Each row comes from the steps of one path. Every step used is in the known rows, and no mark comes twice. Write the path behind each row, first mark first.
Known rows
lekol/tada/mugi/vafe: -3.63, -1.26, -0.12, -0.25, 3.78, 0.54, 0.25, 3.49, -1.90, -0.13, 1.27, 1.33, 1.15, 0.35, 1.80, 0.57, 2.96, 0.03, 3.83, -2.16, 0.50, 1.25, 0.25, 2.15, -2.09
moved/pokaz/tada: 0.61, -0.07, -2.27, -2.60, -0.18, 2.43, 0.27, -0.36, -0.07, 2.97, 1.19, -2.67, -1.42, -0.64, 2.88, -3.75, -1.84, -0.03, 1.46, 0.80, 0.58, 3.05, -0.62, 0.07, -1.80
lekol/tada/mugi: 1.49, 0.30, -0.20, 0.49, -0.50, 2.89, 1.01, 1.62, -0.70, -0.39, -0.70, -0.01, 2.76, -1.84, 2.63, -1.56, 1.64, -0.02, 2.71, -1.21, -0.46, -0.96, -0.35, 0.72, -2.20
pokaz/moved/mugi/vafe/sutolo/tada: -0.02, -1.14, -1.73, 1.87, 3.09, -2.57, 1.21, -0.66, -1.16, -0.67, -1.05, -1.23, -0.11, 2.19, 0.41, 0.14, -0.58, -0.62, -2.31, 1.31, 0.97, -0.61, 0.50, -1.65, 0.76
rade/kozo: -5.84, 0.64, 1.34, -0.01, -2.30, 1.05, 0.04, 2.50, 3.16, 2.14, 0.55, 0.41, -3.24, 1.52, -2.33, -0.04, 2.25, 1.25, -0.21, 0.10, 1.56, 1.49, 4.43, -0.40, -1.37
tada/sutolo/vafe/mugi/kozo: 1.03, 0.03, -0.08, -0.83, -4.86, -1.00, -3.64, 2.42, 3.20, 1.31, 0.89, 3.17, -0.30, 4.19, -5.25, 1.90, -0.50, 2.53, 0.68, 0.75, -0.49, -3.82, 0.96, -2.40, -0.29
moved/mugi: -0.02, 0.84, -0.40, -0.68, -1.10, 0.54, -1.22, 2.13, 0.43, -0.49, 2.24, -3.75, -0.96, 0.57, 1.14, -0.84, -0.11, -1.26, 0.22, -0.97, -1.97, -3.00, -2.79, -0.73, -1.80
lekol/tada: 0.89, -1.84, -1.82, -0.95, -0.97, 1.22, 0.83, -0.02, -0.54, 0.90, 1.42, 1.05, 1.70, -0.19, 0.02, -2.03, 3.75, -0.05, -1.48, -0.50, 3.57, 1.45, 2.11, 2.29, -3.21
moved/pokaz: 1.11, 0.42, 0.49, -3.91, -1.54, 0.12, 0.36, -1.98, 2.20, 0.72, 1.29, -1.81, -1.98, 0.13, -0.71, -1.43, -0.70, -1.03, -2.14, -0.87, 0.71, 2.57, -1.13, 0.90, 0.94
vafe/lekol/tada: 2.98, -3.08, -1.18, -1.82, -2.54, 2.21, 1.46, -2.61, -0.91, 0.48, -0.82, -0.27, 1.18, -0.42, 0.44, -2.38, 3.74, 1.23, -3.04, 1.09, 3.25, 0.47, 2.35, 1.82, -3.60
sutolo/vafe/lekol/tada/mugi: 2.70, -1.70, 0.43, 0.83, -1.46, 2.95, 1.57, -0.39, -1.44, -0.21, -1.86, 0.22, 1.54, -2.07, 2.75, -1.33, 0.97, 1.33, 2.27, -0.35, -0.43, -2.41, 0.22, 1.17, -2.55
lekol/tada/sutolo/vafe/mugi: 2.68, -3.67, 0.40, 1.33, -2.45, -1.55, -0.06, -0.73, 2.47, -0.15, 1.21, 1.74, 0.79, 1.52, -0.14, 2.86, -0.25, 0.91, -1.33, -0.74, 0.12, -4.20, 1.08, 0.63, -0.79
sutolo/vafe/mugi: 0.68, -2.42, 1.47, 0.65, -2.42, -2.33, 0.09, 0.29, 3.65, -0.67, 0.41, 1.27, -0.99, 1.99, -1.07, 3.25, 0.42, 0.05, -1.53, -1.38, -0.34, -5.09, -0.94, 0.77, -0.37
vafe/sutolo/tada/pokaz/moved: -0.29, 2.49, 1.16, 2.37, 3.04, -2.29, 0.99, -1.79, -1.48, -1.26, -3.35, 1.57, -0.19, -2.04, -0.54, 0.83, -0.77, -0.95, -1.57, 0.97, 0.74, 2.66, -0.95, -0.45, 4.38
tada/sutolo/vafe/mugi/moved: -4.55, -2.14, 1.07, 2.11, 1.59, -3.23, -0.65, -0.19, 1.65, -1.10, 1.83, 1.58, -0.06, -0.11, -1.04, 2.39, -1.92, 0.19, 0.09, -2.01, 0.01, -0.25, 0.76, 1.19, 2.36
moved/mugi/vafe/lekol/tada/pokaz: 4.39, 0.97, 0.62, -1.00, 0.08, 3.36, 3.33, -2.60, -3.49, -0.47, -1.44, 0.85, 2.42, -1.32, 1.63, -0.22, 1.58, -1.87, -0.43, 2.33, -0.26, 2.54, 1.91, 1.36, -1.85
sutolo/tada/pokaz/moved: -1.00, 2.48, 1.57, 1.35, 3.01, -1.94, 1.28, -1.02, -2.06, -1.28, -2.81, 1.64, -0.38, -1.54, -0.59, 0.03, -0.06, -0.98, -0.99, 0.64, 0.96, 3.55, -1.48, 0.52, 3.88
vafe/sutolo: -0.07, -0.05, -2.74, 2.70, 0.45, -2.64, -1.29, -1.05, 2.49, 0.64, 0.56, -1.72, -0.14, -0.33, -2.30, 2.35, 1.11, 0.12, -3.16, 0.45, 0.79, -2.52, 1.36, -1.86, 1.93
pokaz/moved/mugi: -1.99, 1.43, 1.34, 0.19, -0.08, -0.64, -2.43, 2.36, 0.31, -1.33, 0.39, -1.72, -2.27, -1.28, 1.91, -0.74, -1.57, -0.71, 0.98, -1.93, -1.88, -2.26, -4.64, -0.69, 0.02
pokaz/tada/mugi: -0.31, 1.18, -1.33, 1.10, 1.15, 2.89, 0.15, 2.82, -1.06, 0.86, -0.59, -2.68, 1.10, -1.73, 3.82, -1.98, -0.23, 0.66, 4.79, -0.13, -2.19, -0.99, -2.03, -0.84, -1.35
vafe/lekol/tada/mugi: 2.97, -0.65, 0.27, -0.17, -1.61, 3.59, 1.32, -0.17, -1.00, -0.70, -2.31, -0.78, 2.32, -1.94, 2.88, -1.80, 1.76, 1.06, 1.57, -0.14, -0.73, -1.67, -0.31, 0.45, -2.37
vafe/mugi: 1.35, -0.22, 1.35, -1.37, -2.65, -0.96, -0.39, 0.80, 4.82, -1.84, -0.33, -1.00, 0.80, 2.08, -0.78, 2.42, 2.07, -0.65, -2.96, -0.82, -0.85, -3.36, -2.01, -0.75, 0.09

Which path is each row?
1.03, -3.70, -0.96, -2.07, -0.62, 1.69, 1.25, -1.59, -1.69, 0.45, -0.27, 0.78, 0.91, 0.29, 0.76, -1.64, 4.13, 1.15, -1.79, 0.57, 3.36, 1.45, 2.57, 2.38, -3.90 -> mugi/vafe/lekol/tada
-1.69, 0.93, -0.72, 2.91, 3.47, -2.28, -1.55, 0.27, 0.28, -0.42, 0.03, 0.28, -0.68, -1.02, 0.54, 3.54, -0.96, -1.19, 0.05, -0.23, -1.43, -1.61, -0.08, -1.73, 1.62 -> tada/pokaz/moved/mugi/vafe/sutolo
-1.85, -4.45, -2.50, 3.78, 1.29, -3.70, -0.61, -0.67, -1.83, 2.78, 4.51, 0.40, -1.98, 0.87, -2.54, 2.03, -0.43, 2.51, 0.25, -0.49, 2.28, -1.35, 2.92, 2.24, 1.18 -> tada/sutolo/vafe
-0.75, -1.05, 1.59, -1.48, 1.12, 0.27, -0.07, -1.34, -1.88, -1.27, -1.81, -1.69, -1.86, 0.02, 0.99, 0.66, 1.19, 0.81, -0.84, 1.11, -0.95, -0.16, -1.45, 0.41, -0.11 -> tada/pokaz/moved/mugi/vafe/lekol
1.43, 4.24, 0.15, -0.53, -2.94, 0.70, -3.08, 2.33, 0.40, 0.27, -1.63, 1.83, -0.52, 1.78, -2.63, -0.70, -2.74, 0.45, 1.54, 1.85, -2.21, -1.96, -1.26, -4.13, 0.09 -> vafe/sutolo/tada/pokaz/moved/mugi/kozo
-4.76, -0.13, 1.71, 0.07, 1.15, -2.19, -0.49, 0.67, 2.91, -2.22, 0.56, 0.56, 0.72, 0.01, -0.98, 1.42, -0.19, -0.88, -0.80, -2.11, -0.20, 0.52, -0.66, 0.59, 2.05 -> vafe/mugi/moved
3.63, 1.90, -0.39, -0.17, 0.43, 2.30, 3.34, -1.89, -2.51, 0.24, -0.22, 1.57, 3.09, -1.59, -0.11, -0.16, 2.43, -2.30, -0.90, 1.65, 1.05, 3.72, 2.52, 1.80, -0.61 -> lekol/tada/pokaz
-4.93, 0.77, 1.38, -0.28, 4.49, -1.28, -1.29, 3.30, -1.96, -0.92, 1.39, 0.68, -1.69, 0.27, 1.51, 1.50, 0.22, -1.21, 2.91, -1.86, -1.08, 1.25, -2.25, 1.06, -0.13 -> tada/pokaz/moved/mugi/vafe
1.59, -3.15, 0.52, 1.48, -1.98, -2.42, -0.51, -0.27, 2.81, -0.26, 1.46, 0.66, -0.17, 2.07, -0.85, 3.53, -0.49, 0.92, -1.51, -0.85, -0.56, -4.51, 0.22, 0.08, 0.54 -> tada/sutolo/vafe/mugi
-4.01, 0.65, 0.06, 2.69, 3.65, -1.14, 1.02, 0.19, -0.81, -1.60, -0.77, -0.62, 1.62, -1.37, 0.62, -0.55, -1.77, -0.41, 1.52, -0.87, -0.71, 1.20, 0.27, -0.39, 2.53 -> vafe/sutolo/tada/mugi/moved
0.15, -4.22, -0.30, 0.29, -1.69, -1.57, 0.69, -3.15, -0.72, 0.96, -0.33, -1.52, -3.07, 0.46, -2.13, 0.45, 1.63, 2.83, -2.72, 1.22, 1.75, -2.70, 0.92, 1.73, -0.21 -> sutolo/vafe/lekol
0.03, 1.12, 1.29, -1.47, 0.62, 0.35, 1.36, -2.82, 1.25, -0.74, -0.76, -0.85, -0.33, -1.72, 1.45, -1.67, -4.40, -1.54, 0.00, -1.17, -1.14, 2.86, -0.50, -0.25, 2.35 -> vafe/sutolo/tada/mugi/moved/pokaz
-2.58, 2.86, 2.02, 1.34, 2.69, -2.05, -0.39, -0.19, -1.00, -1.06, -1.97, 1.98, -1.02, -2.75, -0.96, 1.12, 0.44, -0.71, -0.13, -0.47, 0.49, 3.17, -2.10, 0.78, 4.16 -> tada/pokaz/moved
0.90, 2.14, 0.44, -2.82, -5.26, 0.06, -3.55, 3.33, 4.56, 0.17, -0.44, 1.98, 0.34, 4.30, -5.14, 1.02, 1.24, 1.37, -0.36, 0.75, -0.76, -3.05, -0.59, -2.94, -0.65 -> vafe/mugi/kozo
-3.91, 0.40, 1.10, -0.15, 4.69, -1.17, -0.08, 2.69, -2.60, -1.12, 0.77, 0.52, -1.27, 1.10, 1.86, 0.85, -0.02, -1.47, 2.18, -1.04, -0.73, 1.51, -1.92, 0.81, -0.25 -> sutolo/tada/pokaz/moved/mugi/vafe
1.85, -4.29, -3.04, 0.33, 0.60, 0.38, -0.48, -2.19, -2.58, 1.44, 2.30, -1.34, 2.19, 0.64, 0.14, -0.19, 2.06, 2.57, -1.83, 1.28, 2.52, 2.01, 4.08, 0.86, -0.90 -> mugi/vafe/lekol/tada/sutolo
2.22, -1.10, -3.19, 1.78, 1.06, -2.10, 2.18, -2.06, -0.18, 0.19, -0.84, -2.55, 0.95, 2.53, -1.60, -0.41, 0.87, -0.28, -4.63, 2.38, 1.99, -0.55, 2.01, -1.71, 1.08 -> vafe/sutolo/tada
4.78, 0.06, 0.15, 0.21, -0.64, 2.40, 3.88, -3.94, -3.35, 0.46, -1.43, 1.86, 1.91, -1.76, 0.04, -0.07, 1.72, -0.91, -1.24, 2.51, 1.25, 2.27, 3.10, 2.18, -0.97 -> sutolo/vafe/lekol/tada/pokaz
-1.82, 0.02, -1.62, -1.97, 1.21, 1.94, 0.22, -0.48, -0.42, 2.47, 1.32, -1.83, -1.37, -1.58, 3.03, -3.95, -3.03, -0.22, 2.29, 0.24, 0.53, 4.46, -0.24, 0.46, -0.99 -> mugi/moved/pokaz/tada
1.03, 2.38, -0.43, -1.56, -3.83, 2.87, -2.62, 3.87, 0.74, 1.20, -0.64, 2.67, 1.58, 1.59, -2.72, -1.76, 1.02, 1.84, 3.54, 0.54, -0.63, -1.36, 0.46, -1.93, -2.26 -> lekol/tada/mugi/kozo
1.45, 0.94, 2.21, 0.80, -0.74, 1.11, -0.14, -0.61, -2.04, -1.11, -1.47, 0.51, -1.65, -2.62, 3.18, -0.60, -2.72, -0.92, 1.36, -0.30, -2.04, -1.80, -2.79, 0.18, -0.90 -> sutolo/vafe/lekol/tada/pokaz/moved/mugi
4.63, 2.37, -1.30, 1.65, 1.84, -0.06, 4.20, -3.41, -2.35, -0.29, -1.80, -0.88, 2.60, 0.41, -1.16, 0.90, 0.60, -2.38, -3.09, 3.76, 0.13, 2.21, 2.34, -0.99, 2.42 -> vafe/sutolo/tada/pokaz
0.05, -2.05, -4.77, 1.65, 1.90, -0.05, -1.53, 0.10, -2.09, 3.13, 3.66, -3.81, 1.19, 0.35, 0.81, -0.98, -0.17, 2.38, 0.67, 1.66, 1.09, 2.11, 2.27, -0.98, 0.50 -> pokaz/tada/sutolo
0.83, 4.13, 0.65, -1.54, -2.92, 1.17, -2.87, 3.00, -0.17, 0.22, -1.18, 1.71, -0.64, 2.26, -2.75, -1.42, -1.87, 0.42, 2.05, 1.49, -1.79, -0.96, -1.73, -3.16, -0.37 -> sutolo/tada/pokaz/moved/mugi/kozo
-1.64, 1.44, 2.12, -2.60, 0.45, 0.71, 0.59, -1.51, 1.36, -0.69, 0.28, -0.61, -0.91, -1.96, 1.15, -1.61, -3.41, -1.31, 1.04, -2.20, -1.13, 3.49, -1.41, 0.93, 2.17 -> tada/mugi/moved/pokaz
-0.65, 0.84, 1.91, -2.83, -0.07, 1.67, 1.01, -1.89, 0.94, -0.57, 0.11, 0.45, -0.22, -2.49, 1.98, -2.56, -3.24, -1.44, 1.24, -2.19, -0.49, 3.90, -0.64, 1.33, 0.85 -> lekol/tada/mugi/moved/pokaz
-0.20, 3.14, 1.90, 0.48, 0.50, 0.39, -1.04, 1.24, -0.96, -1.59, -0.59, -0.93, -1.33, -1.99, 2.24, -0.18, -2.13, -1.85, 1.33, -0.98, -2.77, -1.01, -4.17, -0.70, 0.72 -> tada/pokaz/moved/mugi
0.41, 0.67, 0.66, -1.33, -5.21, -0.82, -3.30, 2.90, 3.85, 1.03, 0.25, 3.54, -0.92, 4.20, -5.35, 1.71, 0.04, 1.94, 0.69, 0.46, -0.37, -4.16, 0.12, -2.01, -0.93 -> sutolo/vafe/mugi/kozo
-0.63, 1.04, 1.81, -2.60, 0.64, 0.76, 1.62, -2.11, 0.69, -0.79, -0.26, -0.90, -0.57, -1.15, 1.31, -2.42, -3.67, -1.48, 0.53, -1.41, -0.76, 3.80, -1.04, 0.73, 2.01 -> sutolo/tada/mugi/moved/pokaz
-1.92, -0.47, -1.92, 2.22, 2.56, -2.34, -1.95, 0.85, 1.12, 0.30, 1.46, -1.23, -0.73, 0.44, -0.04, 3.03, 0.09, -0.59, -0.47, -0.51, -0.84, -2.87, 0.42, -1.69, 0.25 -> moved/mugi/vafe/sutolo
